Every row comes from one small tree of marks. Brackets hold a mark, then the marks that hang from it, in the order of their numbers. Every link used is in the known rows. Which tree was each row made from?
In the rows, zero is written as 128.
Known rows
(j523 (j464 j822)): [131 101 137 166 141 119 141 125 143 113 119 141 126  92 166 129 118 150
 108 119  71 138 161 121 128 145 127 143 151 113 136 104 126 134 109]
(j822 (j298 (j819 (j214 j594))) (j464 j678)): [129 101  67 144 138  83  91 111 112 139 134  87  96 180 171 139 173 144
  88  76  52  95 114 152  68 103 144  69 142 164 141 123 119 121 132]
(j298 j678 (j819 (j214 j523)) (j822 j464)): [107 151  85 160 142  96  74 112 110 110 107  94  83 228 199 142 101 133
 132 110 103  70 166 130  54 105 147 112 137 133 114 159 141 147  41]
(j298 j678 (j819 j214) (j822 j464)): [113 158  84 169 137 104  69 101 112 116 118  99  88 229 197 140 107 114
 144 111 104  76 164 128  60 113 146 104 141 130  97 152 142 126  44]
(j878 (j396 (j594 (j214 j822)) j817) j633): [138 131 105 182 150 112 111 100  56  65 117 117 121 119 185 106 149 123
 136  88 113  68 186 124  75 121 112 209  89 106 130  70 127 129 141]
(j523 (j464 (j822 (j298 j678 j819)))): [132  99 132 178 141 106 125 116 137 111 122 119 112 110 172 135 130 156
 112  86  64 128 160 131 100 134 134 142 166 126 133 122 127 137 112]
(j678 (j298 (j819 j214) j822)): [ 92 127 132 143 119 119 111 124 104 135 135 108  90 207 173 138 109  79
 132 115 126 151 149 149 109 125 159 136 124 128 108 105 118 188 105]
(j819 (j214 j594 (j822 (j298 j678) j464))): [120 138  78 141 167  77 120 106  89 117 115 130 136 156 170 143 172 171
 114 148  72 101 109 143 122 110 155 123 117 123 133  96 160 138 111]
(j878 j396 j633): [175 125 129 164 115 105 110 133  63  94 103  96 130 115 139 131 134 112
 173 113 136  87 209  99  81 125 123 187 108 111  84  98 111 117 120]
(j594 (j396 (j99 j214) j817 j878)): [ 78 131 156 127 156 135  81 128 155  80 155 118 131 113 194  89 164 155
 183 127 112  89 123 105 120 125 117 188 122  67 127 114 107 144 142]
(j817 (j396 j594 j878)): [129  89 140 131 128  93 128 134  95 126 110 104 119  88 160 126 154 123
 143 116  93  64 126 147 106 123 138 215 152 115 148 110 106 124 166]
(j214 j523 (j822 (j464 j678))): [106 103  98 111 141  89 156 143  88  99  79 112 116 125 133 117 116 200
  37 118  83 106 127 116 101 117 131 144 105 151 209 126 145 158 110]
(j678 (j298 (j819 (j214 j523)) (j822 j464))): [101 113 118 143 125 110 111 132 113 130 125 101  81 209 180 140 117  94
 114 104 116 134 148 146  99 119 155 126 124 128 127 116 120 194 100]
(j523 (j464 (j678 (j298 (j819 j214))) j822)): [103 104 146 158 145 108 125 112 111 123 128 128 107 148 192 117 100 154
  92 118  49 135 185 121  98 154 155 118 148 129 128  85 109 146 108]
(j99 (j214 j819)): [ 95 119  97 106 120 124 118 128 145 133 161 140 123 142 132 149 115 156
 107  93 117 118 145 102 111 128 138  76  97  94 106 136 102 172 118]
(j594 (j396 j878)): [106 129 154 131 114 121 114 153 118 109 111 116 124 108 174 112 148 123
 184 141 126 117 123 127 114 118 125 193 135 111 118 129 116 131 135]
(j594 (j396 (j99 (j214 j523 j822)) j878)): [ 73 123 158 111 145 125  97 152 131  88 127 113 134 103 177 100 153 163
 167 139 119 102 124  98 122 114 122 205 116  82 120 126 114 165 106]
(j878 j396): [151 117 139 120 125 117 121 131  97 106 105 117 131 127 140 130 128 115
 170 131 126 106 182 108 106 136 132 171 126 123 125 125 136 119 145]
(j396 j99 j594 j817 (j878 j633)): [ 98 122 152 182 212 155  80  83 128  58 155  99 131  79 180 110 216 154
 104 123  92  71 116 131  84 138 108 244 117  51 178  91  91 162 145]
(j822 (j298 j678 (j819 j214))): [127 132 107 146 142  92  89 102  97 120 140  93 101 176 163 145 154 140
 147  84 108 104 133 148  72 108 154 122 152 148 104 158 132 133 128]
(j678 (j298 (j819 j214))): [100 116 141 135 131 114 117 121 106 131 142 111  92 199 165 137 128  88
 130 116 139 145 140 140 112 133 163 117 133 116  96 119 111 163 133]
(j99 (j214 j523 j594 j819 (j822 j298))): [ 73 103  80 108 136  86 144 141 122 123 124 123 128 129 126 161 137 208
  56  78  82 115 107 132 106  88 146 111  88 110 171 114 123 226 119]
(j464 j678 (j822 j298)): [104 134 108 131 101 124 151 119  80 118 125 113 123 131 160 102 105 192
  95 120  32 123 173 135  92 127 146 129 136 183 149 105 114 165 122]
(j817 (j396 j594)): [130 100 128 128 131  97 131 130 100 150 123 115 122 108 153 114 126 116
 141  95 100  69 127 146 127 114 134 178 151 138 143  99 116  98 147]
(j878 j633): [152 136 119 173 120 116 116 130  95 118 127 109 128 116 127 129 136 125
 130 109 137 109 155 118 102 116 119 144 110 116  87 102 104 126 102]
(j817 (j396 (j99 j214))): [126 106 136 104 135  98  98 135 143 137 152 110 134 117 143 105 119 142
 164 104 113  56 142 102 142 121 135 152 135  98 105 102 102 114 122]
(j214 j523 j594 j819 (j822 j464)): [ 95 112  73 124 150  75 172 159 136 130  64 119 130 121 119 171 125 191
   8 110  84 106  73 144 105  86 132 138 101 120 248 110 126 190  91]
(j523 (j464 j678)): [130 102 157 148 156 108 103 116 132 139 129 127 121 123 153 116 114 159
  89 103  73 120 156 118 100 149 136 111 139 137 152  95 118 109 121]
(j817 (j396 (j99 (j214 j523)) j878)): [122  89 147 100 138  87  98 145 136 110 132  96 128  96 152 118 142 164
 157 121 106  46 144 105 116 125 141 193 135  77 123 118  92 154 139]
(j396 (j99 (j214 j819)) j594 (j878 j633)): [ 86 113 140 155 187 152  75 107 126  91 162 103 134  86 161 140 199 156
  97 114 102  82 134 105  77 129 124 206  97  44 120 114  76 200  94]
(j214 (j523 (j464 j678)) j819 j822): [ 94 102 116 107 153  77 157 145 105 122  80 125 121 104 133 154  75 199
   8  99  78 129 129 114  81 128 143 161 105 130 238 114 108 176  95]
(j464 j822): [110 135 109 142 104 139 169 131 116 105 116 139 131 111 154 121 108 150
 126 149  89 136 159 125 135 130 128 145 138 129 122 122 126 157 109]
(j678 (j298 (j819 (j214 j594)))): [ 94 119 140 142 136 111 118 122 114 137 137 111  97 202 162 141 137  92
 126 119 133 141 130 150 116 123 164 113 134 115 103 107 113 168 131]
(j633 j878): [124 131 117 137 116 119 144 122 162 128 126  97 100 134 120 150 144 119
 136 137 112 124 149 162 122 122 133 133 121 100 144 174 126 166 152]
(j214 j523 j819 (j822 j464)): [109 106  74 105 138  83 170 156 116 113  77 120 116 112 124 162 101 179
  20 103 103 117 107 116  95 115 129 150  98 123 228 144 118 174  97]

Which tree is each row?
[105  97 154 165 135 114 131 119 121 125 124 122 105 140 176 114  99 153
  82 102  53 136 180 123  97 151 148 122 151 135 141  90 107 145 112]  (j523 (j464 (j678 (j298 j819)) j822))
[ 99 131  85 135 122 104 121 118 124 107 127 138 103 179 173  97 111 132
  77 101 121 109 119 135 110 122 131  98  90 137 129 110 146 159 108]  (j594 (j214 (j822 (j464 (j678 (j298 j819))))))
[129 108  83 158 131  88 134 113  96  99 105  96 108 142 133 132 158 153
  81  74  93 112 109 132  91 114 131 138 135 148 163 145 154 120 118]  (j214 (j822 (j298 j678 j819) j464))
[ 88  97 103 109 136 108 131 141 147 119 141 139 115 122 156 153 101 193
  80  87  88 113 163 101 100 124 141  97 104  90 134 136 102 205 107]  (j99 (j214 (j523 (j464 j822)) j819))
[111  93  81 140 154  70 161 149 113 112  70 101 126 114 125 145 178 205
  38  93  62 106  70 165 115  74 131 155 117 148 228 104 161 191 124]  (j214 j523 j594 (j822 j298 j464))
[119 109 110 126 129  91 132 126  98 136 121 128 120 115 167 102 117 119
 131  92 105  65 119 149 131 110 131 176 129 139 140  90 130 114 138]  (j817 (j396 (j594 (j214 j822))))
[165 132 146 159 146 120  86 127  88  90 119  91 143 109 139 121 142 118
 175 121 139  77 204  83  91 127 118 203 107  92  85  92 103 117  93]  (j878 (j396 j99) j633)
[106 161  83 179 143  99  71 103 121 123 111  98  95 233 194 145 119 120
 138 115  95  69 148 142  64  99 148  98 143 129 106 136 145 133  42]  (j298 j678 (j819 (j214 j594)) (j822 j464))
[ 90 135 151 149 151 129  76 129 138  74 154 107 130 108 194  89 168 153
 183 117 118  80 136  99 107 121 112 196 113  60 107 100  94 143 129]  (j594 (j396 (j99 j214) j817 (j878 j633)))
[114 126 132 138 159 132 122 100 154  98 132  89 105 127 151 134 165 119
 152 130  95  89 174 151 108 130 126 189 120  79 177 154 128 158 166]  (j633 (j878 (j396 j99 j594 j817)))
[109 103 117 114 143  92 142 150 131 132 103 118 110 108 157 158  80 199
  42  89  61 118 154 127  69 122 145 141 128 139 210 128  88 194 102]  (j214 (j523 (j464 j678 (j822 j298))) j819)
[128 121 126 129 146 130 113 116  93 105 116 133 124 133 175 116 138 108
 152 115 119  93 169 130 101 126 128 181 113 129 131 114 146 138 140]  (j878 (j396 (j594 j214)))
[108 124  70 146 138  90 165 137 142 141  87 128 141 124 113 167 137 153
  33 113  85 118  68 140 120 104 128 121 108 113 215  95 126 144  95]  (j214 j594 j819 (j822 j464))
[136 118 129 176 138 112 114 110 112  58 125 101 118  96 159 131 180 153
 125 130 108  91 138 132  74 142 121 194 116  70 151 109  95 155 184]  (j396 j817 (j878 j633))
[ 98 135  68 104 131  92 133 139 132 113 109 143 110 152 166 121  84 176
  43 101 114  94 116 130  93 111 130 109  73 137 178 126 130 188  92]  (j594 (j214 j523 j819 (j822 (j464 j678))))
[ 80 134 130 131 194 144  83  95 193  95 185 130 143 141 154 100 162 180
 120 111 100  82 111 108 141 125 118 114 110  62 152  87 117 154 135]  (j396 (j99 (j214 j594)) j817)
[133 127 136 126 133 121 122 121 157 109 122  84 111 129 129 143 149 115
 168 146 114 102 184 136 114 129 132 176 118  84 145 168 126 160 145]  (j633 (j878 (j396 j99)))
[143 161 114 172 134 124  89 118 130 123 114 109 108 179 154 115 110 154
 130 100  98  72 166 121  82 123 130 128 130 149 144 141 156 137  60]  (j298 j678 (j822 j464))
[ 99  93 134 120 158  84 150 137  90 102  81 122 122 104 139 121 103 204
  39 114  75 126 136 120 104 127 138 169 113 141 208 107 140 160 110]  (j214 (j523 (j464 j678)) j822)
[ 78 134 121 114 171 134 103 119 169 123 157 130 153 126 124 129 138 169
  96 122 112 108 108  97 140 118 129 124  98  75 139 102 113 169  79]  (j396 (j99 (j214 j594 j819 j822)))
[147 128 145 169 168 136  86 115  76  94 123  95 140 103 154 117 160 113
 157 109 123  73 194  99  86 121 116 223 109  98 105  85 109 120  93]  (j878 (j396 j99 j594) j633)
[ 93 139 164 132 158 134  88 132 152  83 137 112 132 106 190  89 161 140
 182 138 118  96 112 115 121 127 113 211 133  80 147 113 107 126 141]  (j594 (j396 j99 j817 j878))
[100 127 101 183 166 127 105  92 114  66 142 126 106 106 205 126 181 142
  84  98  99  73 117 161  57 128 115 200  93  75 172  97  94 187 168]  (j396 (j594 (j214 j819)) j817 (j878 j633))
[ 84 129 140 121 127 109 118 112  72 135 131 109 103 199 156 107 100 138
  87 121  95 129 156 127  89 140 165 106 118 154 134  97 109 146 125]  (j464 (j678 (j298 (j819 (j214 j822)))))
[106 106 125 132 169  85 135 158 174 157  91 125 128 116 136 179 115 178
  46 100  88 110  99 152  97  93 140 128 127 110 219 104 102 190 100]  (j214 (j523 j464) j594 j819)
[153 106  86 171 136  94  89 114 133 120 131  78  86 172 151 139 176 140
 110  44  93  80 122 141  61 107 132  94 161 155 134 173 136 113 126]  (j822 (j298 j678 j819) j464)
[138  90  81 146 121  94  98 118 118 134 133  78  90 167 151 131 164 138
  80  52  65 101 119 145  63 110 131  77 147 173 154 142 116 116 139]  (j822 (j298 j819) (j464 j678))
[132 127 160 155 160 134  81 125 135  81 134  91 142  86 137 129 184 144
 138 156 130  94 139 102  96 138 121 213 116  59 109 118  87 164 101]  (j396 j99 (j878 j633))
